Each row comes from the steps of one path. Every step used is in the known rows, and no mark comes twice. Write the path behind each row, first mark first.
Known rows
kobu -> teke: [  2   8   2   5   2   7  -4  -6  -5   3  -4   5  -4   1   0  -3   4   0
  -1 -10   6  -5  13   2  -1   3   0  -4   9 -11   2  -4   1 -12  -5  -3
   4 -10  -1   5   7   0   8   1  -2   0   8]
koman -> kobu -> teke -> topel -> dasub -> bemal -> tifed -> fimuru: [-15   3  10  -7  11  16  14   9   4   0  11   3  -6  -3   7   2  11   5
  -5 -12  17   4  35  26   8  -5  12  -6  14 -28  -8  -3 -11  -1  -9  20
  -3  -3   0  10   0  14   2   5   9 -23  13]
mese -> bemal -> tifed -> fimuru -> mebo: [ -1 -14  -3  -6  10  13  19  16   0 -11   2 -10   3  -5  32  12  13   5
 -24  11  13   6 -22  25 -13  17  -3  16  -3  18  -4  18 -26  19  -7  20
 -15  48 -12 -11  -7  10  -3   9   0  -2 -11]
kobu -> koman -> dasub -> bemal -> mese -> teke -> livo -> vagen: [ -2  31   1 -13  12   7  -3 -17   0  12 -17  -3  -9 -17 -55  -8  -3   7
  24  -8  11  24  37 -10  -1 -12   4  -6  16 -16  -3  -3  15  -4  32   3
 -11 -17  -3  20   0   7   0  24   2   2  29]
vagen -> livo: [  7   7   0   2   8  -5  -7 -13  -7   6  -1 -10   2  -6  -6  -3  -9   0
   6   4  -1   5   9 -11   5   1  -3  -7  -4  -7  -8  -3   9   0   0  -4
  -2  -1  -3  -8   1   0   5   2   2   0   4]
koman -> kobu -> teke -> livo -> vagen: [ 12  11  10   2  16  -4 -12 -17  -9   8  -4   0  -7 -15 -24 -10   0  -7
  16 -11  17   7  41   4  -3  -5   4 -14  -3 -21 -22 -18  20 -13  -2 -21
  14 -40  -5  11   9   1  12  12  -2  16  31]
topel -> teke -> mese: [ -1  -9  -5  -5  12   7  -4 -10  -8   9  -2  -3   7  -2 -19   0   2  -4
  13 -13  -3   2  18   0  -1  14   2   1  13  -8  -7  -7  11  -7   5  -7
  -5   2  -9  15   2  -8  -3   8  13   4   7]
teke -> topel -> dasub -> bemal -> tifed -> fimuru -> mebo: [-11  -6   1  -8  19   9  27  11   2  -6  -5  -5  -7   3  10  10   9   2
 -11  10   9  19  -1  22   3   8   9   0   4  -9   7  13 -22  17 -12  29
 -15  32  -4  -8 -11  18 -13   9  12 -20  -3]
teke -> mese -> bemal: [ -8 -14   2  -9   6   6   7   3   2   3  -3 -13   8 -14   8   4   5   0
   8  -2   2  -2   0   6  -4  10   4   5  14  -7  -8  -2   5  -8  11  -1
 -13  15  -9  11 -13   1   0   7  10  15   4]
mese -> teke -> kobu -> koman: [  0  14  -7   3   4   2  -6  -8 -12   2  15  12   2  -2 -23   8   5  15
  -2 -13  15  -5  33   1  -2 -25   0   5  18 -25  -6 -18  -5  -6  20   7
 -11 -16  -4  14  10  -4  -1   3  -9   8  13]
dasub -> bemal: [-6 -1  3 -6  5  5  8  3  9  0  0 -6 -5  3 -2  4  0  3 -1  2 -2  2  9 -2
  3 -3  2 -4  5 -7  8  1 -1  3  8  5 -5 13 -1  0 -9  5 -2  4  7 -1  1]
kobu -> teke -> livo -> vagen: [ 14  12   7   4  17  -5  -6 -21  -6  10 -17  -3  -8 -11 -22 -11  -2  -6
  19  -6  10  12  25  -2  -7   4   2  -9   4 -13  -9  -8  23 -14  -2 -17
   8 -26  -6   6   6   3   8  15   1  20  26]
kobu -> koman -> dasub: [ -7  18   5   0  -6  12 -11   4 -11   0  -4  10  -5   0  -7  -4  -7  -1
   2 -10   4  10   8  10   5 -15   1   6  10  -7   3   3  -4  -4  15  12
  -6 -22   3  11   7   1   9   5  -9  -8   4]
koman -> kobu: [ -2  -1   3  -4  -1   1  -5   4  -1  -2  12   3   0  -4  -1   1   1   0
  -5  -5   7  -6  16   6   3  -8   1  -6  -8  -7 -12  -9  -3   2   0  -4
   4 -14   2   5   2  -3   4  -3  -3  -7   5]
dasub -> bemal -> tifed: [-10  -5  -2  -8   3  10  12  11  17  -6  10 -11  -2   0  10   5   1   8
  -6   7   9   5   5   5   2   3  -3  -4   6   5  11   4  -3   7   7  10
  -3  32  -7   3  -9   3  -5   6  11  -7   0]
fimuru -> mebo: [  4   0  -3   2   8   2   3  -1  -7  -5  -9   1  -4   4   3   4   3  -3
 -10   7   3   5  -8   6  -2   8  -2  -2 -10   1   2   3 -14   9  -9   4
  -5   9  -4  -8   0   1   1   3  -1  -2  -3]
mese -> teke -> kobu: [  2   6 -12  -3   7  -5   1 -10  -7   4   8   6   3  -6 -22  10  10   9
  -2  -8   7  -5  27  -3  -1 -12   1   5  11 -19 -11 -15   1  -1   8  -2
  -6  -4  -2  10   2  -4   0   2  -4   5  10]
mebo -> fimuru: [  3  -8   7  -2   6   3   7   5  -4   4 -10   9  -3   1  20   6   1   3
   0   1 -10   2  -9   9  -4  -2  -1  -2  -6  -1   8   8 -14  -5   0   2
   0   3   1  -4  -3   2   9   1   5   6 -10]
dasub -> bemal -> mese -> teke -> kobu -> koman: [-11  16  -9  -9   3  10   6  -4   2   9  17   3  -1  -6 -31  10   9  24
   2 -11  16  -5  37  -7   1 -14   2  -5  17 -27   6 -14 -12   0  30  17
 -19   1  -2  18   6   4  -9   6   5  -3  15]
kobu -> koman: [ -2   8   4   6  -5   6  -7   2  -5  -2   7   5  -1   4  -1  -2  -4   5
  -1  -5   8   2   5   4   0 -11  -2   0   8  -4   7  -4  -6  -5  11   8
  -5 -11  -1   3   8   1  -1   1  -5   4   1]
mese -> teke -> livo: [  8   9 -10  -3  15  -5  -1 -21  -4   5  -6   2  -2  -8 -33   1   0   4
   7  -2  10   5  22 -10  -3  -1   4  -1  12 -14 -11  -7  15  -6   3 -10
  -5  -3  -3   3  -3  -2   3  12   0  12  17]
bemal -> dasub: [-7  5 -2  0 -9 -4  6  7  1  4  2  3 -1  1  0  0  4 -1  0  3 -3  1 10 -1
  2  3  1  6 -5  2  8  7  7  4  3  5 -2 -1  4  6  5  7  4 -3 -2 -3  6]
koman -> kobu -> teke -> topel -> livo: [  3   5   7   5  12   8  -5 -17  -8  13   4   3  -7 -10 -23  -7  -5  -1
   7 -11   8  -4  44   6   5  -1  18  -7  13 -33 -23 -17  11 -16 -12  -7
   6 -33   2   1  -5  -2  12   8   5   9  12]
teke -> kobu -> koman -> dasub -> bemal: [-14  14   4  -7   1  13  -1   7  -9   5  10   6 -10  -3 -13   7   0   8
   2 -13   7   8  32  10  11 -25   7   2  13 -27   8  -5  -7   1  29  17
 -14 -15   2  19   2   4   6   8   1  -3   8]
topel -> dasub: [ -4   5   6   2   4  -1  -2   0  -8   2   0   4  -3   3  -3  -4   2   3
   3  -2  -4   9   2   4   6  -1   4   1  10  -7  -1   0   2  -3  -8   3
  -2  -6   2   4   7   2  -3  -1  -1 -12   8]
mese -> teke -> kobu -> koman -> dasub -> bemal -> tifed: [-14  18  -8  -9   6  17   3   4  -2  -1  17   6  -4  -5 -18   9   6  17
  -8 -13  21   8  40  12   6 -25   1   7  27 -20   0  -8  -6   3  34  20
 -14   7  -8  23   0   1   3  14  -2  -9  12]
dasub -> bemal -> tifed -> fimuru -> mebo: [ -6  -8  -8 -12  12  15  22  15   6 -12   0  -8  -5   3  23  14  12   2
 -24  11   9   9  -9  18  -5  13  -4   3 -14  12  13  18 -31  24  -6  22
 -12  48  -7 -11  -7  11  -6  10   8 -12  -8]
tifed -> fimuru: [  0  -4  -3  -4   1   4   6   6  -4  -1  -2   2   1  -1   9   5   7  -3
  -7  -3  -5   0  -7   8  -4   0   1   8 -11   5  -1  11 -13   8  -6   8
  -5   5   3  -5   3   6  -2   0  -1  -4  -4]
teke -> livo: [  5   1  -1  -1  10  -3   1 -10  -3   7  -2  -2  -4  -7 -15  -1  -4   0
   8   3   6   7   9  -3   1   7   5  -5  -1  -7  -4  -3  11  -4   2  -8
  -3  -8  -2   0  -1  -1   4   8   6  12  12]
livo -> vagen: [  7   2   4   2   4  -8  -3  -4  -1   0 -12  -5   1  -4  -8  -7  -1  -7
   8   1  -3   9   2  -2  -7  -5  -3   0  -4   4  -7  -2  13  -1   1  -6
   7  -8  -2   2   1   2  -5   5  -2   9   4]
tifed -> fimuru -> mebo: [  4  -4  -7  -3   9   6   9   4 -11  -7 -10   3  -4   2  13  10  10  -7
 -17   5   0   5 -12  13  -6  10  -1   8 -20   6   2  13 -27  16 -14  11
  -7  14   0 -14   3   7  -1   3  -2  -5  -8]

Write each row's path
[  3  -2   2   4  11   0   5 -15  -2  11  -4  -5  -3  -6 -23  -4  -9  -2
  12   3  -4   6  14  -4   3   6  16   1  13 -17 -10  -4  15  -6  -7  -1
  -1  -9   2  -9 -14   1  -1   9  11  13  -2]
teke -> topel -> livo
[ -3   6   7   2   2   4  -3  -7   1   5   4   8  -3  -6 -11  -3   1  -4
   5 -14  17  -8  35   9   4  -6  10 -12   7 -32 -17 -18   3 -14  -6  -2
   5 -35   1   7   1   2  10   1   0  -2  11]
koman -> kobu -> teke -> topel
[ -4   5  -1   5   0   3  -3   4 -11   4  19   7  -1  -1  -8   6   1  11
   0  -8  14  -3  21   8   3 -16   1   2   7 -18   3 -14  -8  -2  17  10
  -8 -20  -2  11  13  -1   0  -2  -2   8   7]
teke -> kobu -> koman
[-10  27 -12  -7  -4   8  -5  -4 -13  11  11  14   0 -13 -34   3   8  15
   5 -17  13   2  30  -1   4 -16   3   5  17 -20  -6  -8  -8  -2  27  13
 -15 -23   3  25  13   0   3   4  -6 -12  16]
bemal -> mese -> teke -> kobu -> koman -> dasub
[ -6  17 -13  -2  -2   3  -2  -6  -5  10  20   9   3  -8 -29   7   8  21
   3 -12  17  -7  29  -4  -1 -12   0  -1  14 -20  -2 -15 -10  -3  23  11
 -16 -13  -2  18  14  -1  -6   1  -1  -2  15]
bemal -> mese -> teke -> kobu -> koman
[-11   3   0 -13  -1   7  12   4  15   6   2  -9  -4  -3  -8   2   4  10
   6   3  -1   0   5  -8   3  11   2 -10  -2  -1  13   5  -7   7  10   9
  -8  16   1   4  -5   7  -8   2  14 -12   3]
dasub -> bemal -> mese
[ 11   0   6   5  15  -8   0 -20  -2  12 -16 -11  -3 -10 -29 -11 -10  -9
  22   4  -6  14  18  -7  -3  -2  12   0   7 -12 -17  -7  25  -6  -6  -8
   6 -17  -2  -8 -14   1  -6  14   9  22   3]
teke -> topel -> livo -> vagen
[ -1   8   5   1   1   8 -10  -3  -5   1   9   9  -3  -4  -1  -3   5  -1
  -4 -15  13 -10  29   9   3  -5   2  -8   1 -18 -12 -13  -2 -10  -6  -6
   7 -24   0  10   9  -1  14  -1  -6  -4  14]
koman -> kobu -> teke
[ -9   8 -13 -15   7   2  12  -6   7  10  12  -2   0 -10 -29  11  15  19
   4  -6   8  -6  30 -12   2  -2   2  -4  10 -22   1  -9  -7   5  20   8
 -14  14  -1  15  -2   3  -9   4  10  -8  14]
dasub -> bemal -> mese -> teke -> kobu
[ -8  15  -4  -5   5  -5   7 -13   2  12  -4   5   2  -7 -33  -4   6  11
  16  -5   3   5  15  -9   4   3   9  -6  25 -22 -10  -7   5  -6  -2   8
 -11 -10   3   9  -1   5 -13   2   5 -17  13]
bemal -> mese -> teke -> topel -> dasub
[-15  -8   0  -9  -1   3  12   8   3   7  -2  -9   5 -14   8   4   8   0
   6   1   1  -2  11   3  -1  14   3  10   9  -4   1   6  13  -4  14   5
 -13  14  -5  17  -8   9   4   3   7  10  11]
teke -> mese -> bemal -> dasub
[-16   6  13  -3  10  13   9   4   8   1  14   1  -8  -2  -3  -2   5   8
   2 -10  19   3  42  18  13  -6  11 -16  25 -33  -7 -14   2  -8  -4  11
   1  -6  -4  15  -3   7   1   6  10 -20  19]
koman -> kobu -> teke -> topel -> dasub -> bemal -> tifed
[ -3  12   0   0   6  11 -14  -5 -24  12  13  13  -1   0 -27   1   1   6
   6 -24   8   9  36  13   7 -15   6  12  22 -20  -8 -11   2  -5  23   9
 -11 -29  -3  21  16  -7   6   8  -3  -4  10]
topel -> teke -> kobu -> koman -> dasub
[-14  29  -3 -13  -2  18   1  -2   3   5  -2   4  -7  -5 -32   0   3  13
   5 -12   7   7  22  -7   5 -12   2  -1  20 -14   8   3  -7   0  29  19
 -17  -1   3  18   0   5   1  10  -2 -19  12]
kobu -> koman -> dasub -> bemal -> mese -> teke
[-15  21  -2  -7   7   8   4  -4  -6  11  18   6  -5  -2 -32   7  11  27
   8 -14  11   5  38  -3   8 -17   4  -3  29 -32   6 -14 -10  -2  24  18
 -21  -5   0  23  12   6 -12   3   5 -14  23]
topel -> dasub -> bemal -> mese -> teke -> kobu -> koman
[ -5   8  -7 -10  13   6  14 -21  11  16  -5 -10  -3 -11 -48   0  -2  12
  16   0   0   3  32 -19   2   9  15  -6  23 -25  -7  -5  11  -3   5   6
 -13  12   1  -3 -21   4  -9  15  19   1   7]
dasub -> bemal -> mese -> teke -> topel -> livo
[-13  18   8  -6  -1  17  -2   7  -3   0  -4   3 -10   1  -8   0  -5   2
   3  -9   2  12  18   8   9 -18   4   2  14 -14  11   4  -5  -2  23  17
 -10  -8   3  10  -2   6   7   8  -1  -8   5]
kobu -> koman -> dasub -> bemal
[-14  17 -11 -21   5   8   9  -3   1  12   4   2  -3 -15 -34   8  14  14
   6 -10   4   2  34  -7   8  -6   4  -1  12 -23  -2  -3  -5   6  24   9
 -15   2   2  22  -5   3   2   8   5 -17  16]
koman -> dasub -> bemal -> mese -> teke -> kobu
[ -3   9 -16  -8   1  -4   3  -7  -2  10  13   5   5 -12 -28   8  13  15
   4  -6   9  -8  23 -10  -1   0   0  -2   7 -14  -9 -11  -5   3  11   2
  -9  -1  -1  14   5  -1  -7   1   3  -4  13]
bemal -> mese -> teke -> kobu
[ -8  11   4  -7  11  17  -6  -1 -16  12  12   7  -7   2 -29   5   1  10
   6 -23   6  11  46  11  10 -18   9   8  27 -25   0  -9   0  -2  30  13
 -15 -15  -3  20   9  -3   3  12   4  -5  10]
topel -> teke -> kobu -> koman -> dasub -> bemal
[  1   8   4   6   4   3   3  -9   1   7  -9   4  -3  -3  -9  -3  -1  -3
  10 -10   9  -3  18   3   1   2   8  -9  14 -26  -4  -9   6 -16  -6   3
   1 -21   0   2  -2   5   4   2   4   4   6]
kobu -> teke -> topel
[-10  22  -4 -10   6  12  -2  -3 -10   3   6   9  -7  -4 -30   9   5  12
  -1 -17  10   6  44   3   8 -31   5   7  25 -34   0 -10  -3  -2  33  15
 -16 -12   0  20   0   0   7  10  -6  -4  15]
mese -> teke -> kobu -> koman -> dasub -> bemal
[  0  17   3 -12  22  -7   5 -21   3  14 -15  -9  -7 -13 -49  -8   5  11
  27   0   2  23  30 -16   0   1   6 -12  18 -17  -6  -5  22  -3   9  -6
  -8   0  -2  12   0   8 -12  19  10  -3  34]
topel -> dasub -> bemal -> mese -> teke -> livo -> vagen
[-10 -11   0  -9   7   7   7  -1  -4  14   1  -9   8  -8  -9   1   9   2
  11  -9  -1   1  22   4  -3  20   5  17  22  -5  -7   2  21  -7  15   2
 -15  14 -11  20  -2   2   2   9  10  10  11]
topel -> teke -> mese -> bemal -> dasub
[ -8  11   3  -6  15  -1  10 -11   5   5  -9   0  -6   2 -30   2   1   8
  10  -5   1   9  30  -6   7 -13  13  -3  33 -35  -6  -8  10  -7   3  10
 -11   2   1   4 -13   6 -10   8   5  -9  11]
mese -> teke -> topel -> dasub -> bemal
[  4  -5  -4   0  12   0  -3  -9 -12  13  15   4   4   0 -21   6   7   7
   4 -14   4  -1  29   4   1   1   4   6  13 -13 -11 -13   5   0   7  -3
  -5  -7  -5  10  10  -7  -3   4   5   3   6]
topel -> teke -> kobu
[ -2 -16   2  -8  16  10   0  -6  -3  10   0 -12  11  -9  -9   2   5   2
  12 -11   0   0  13   5  -7  17   5   9  26  -7 -14  -6  13 -11  11  -4
 -13  15 -15  15  -8  -5  -2  12  13  13   7]
topel -> teke -> mese -> bemal
[-13  14  -1 -13   8   5   8  -7   5   8  -1  -1  -4  -1 -26   0  10  16
   7  -4  -2   6  18 -12   5   0   3  -6  21 -15   3   0  -1   0   6   9
 -13  15   2  11   0   6 -11   5   7 -23  18]
topel -> dasub -> bemal -> mese -> teke
[-10   9  -7 -14   4   2  16 -10  19   9  -5  -6   0  -7 -34   4   3  11
  12   0   6  -2  21 -15   1   2   8 -12  19 -23  -2  -5   3  -1  13  11
 -13  10   0   4 -16   8 -13   7  14  -7   5]
dasub -> bemal -> mese -> teke -> topel
[-14  15   1 -12   5  19  -1  -1 -10  20  16   4  -6  -4 -36   4   7  16
  12 -22   7   9  38   5  10  -5   7   1  23 -22   3  -5  -5   1  33  17
 -18 -10  -1  26  12   1  -1  10  10 -15  12]
topel -> teke -> kobu -> koman -> dasub -> bemal -> mese
[-15  -1   5  -9   0  11   3   5  -2   8   7  -2   3 -17   8   0  13  -1
   3 -13  12 -12  38  12   1   8   5   2  10 -23 -11  -6   9 -14  10  -1
  -5 -11  -5  28   0   6  18   2   1   6  26]
koman -> kobu -> teke -> mese -> bemal -> dasub
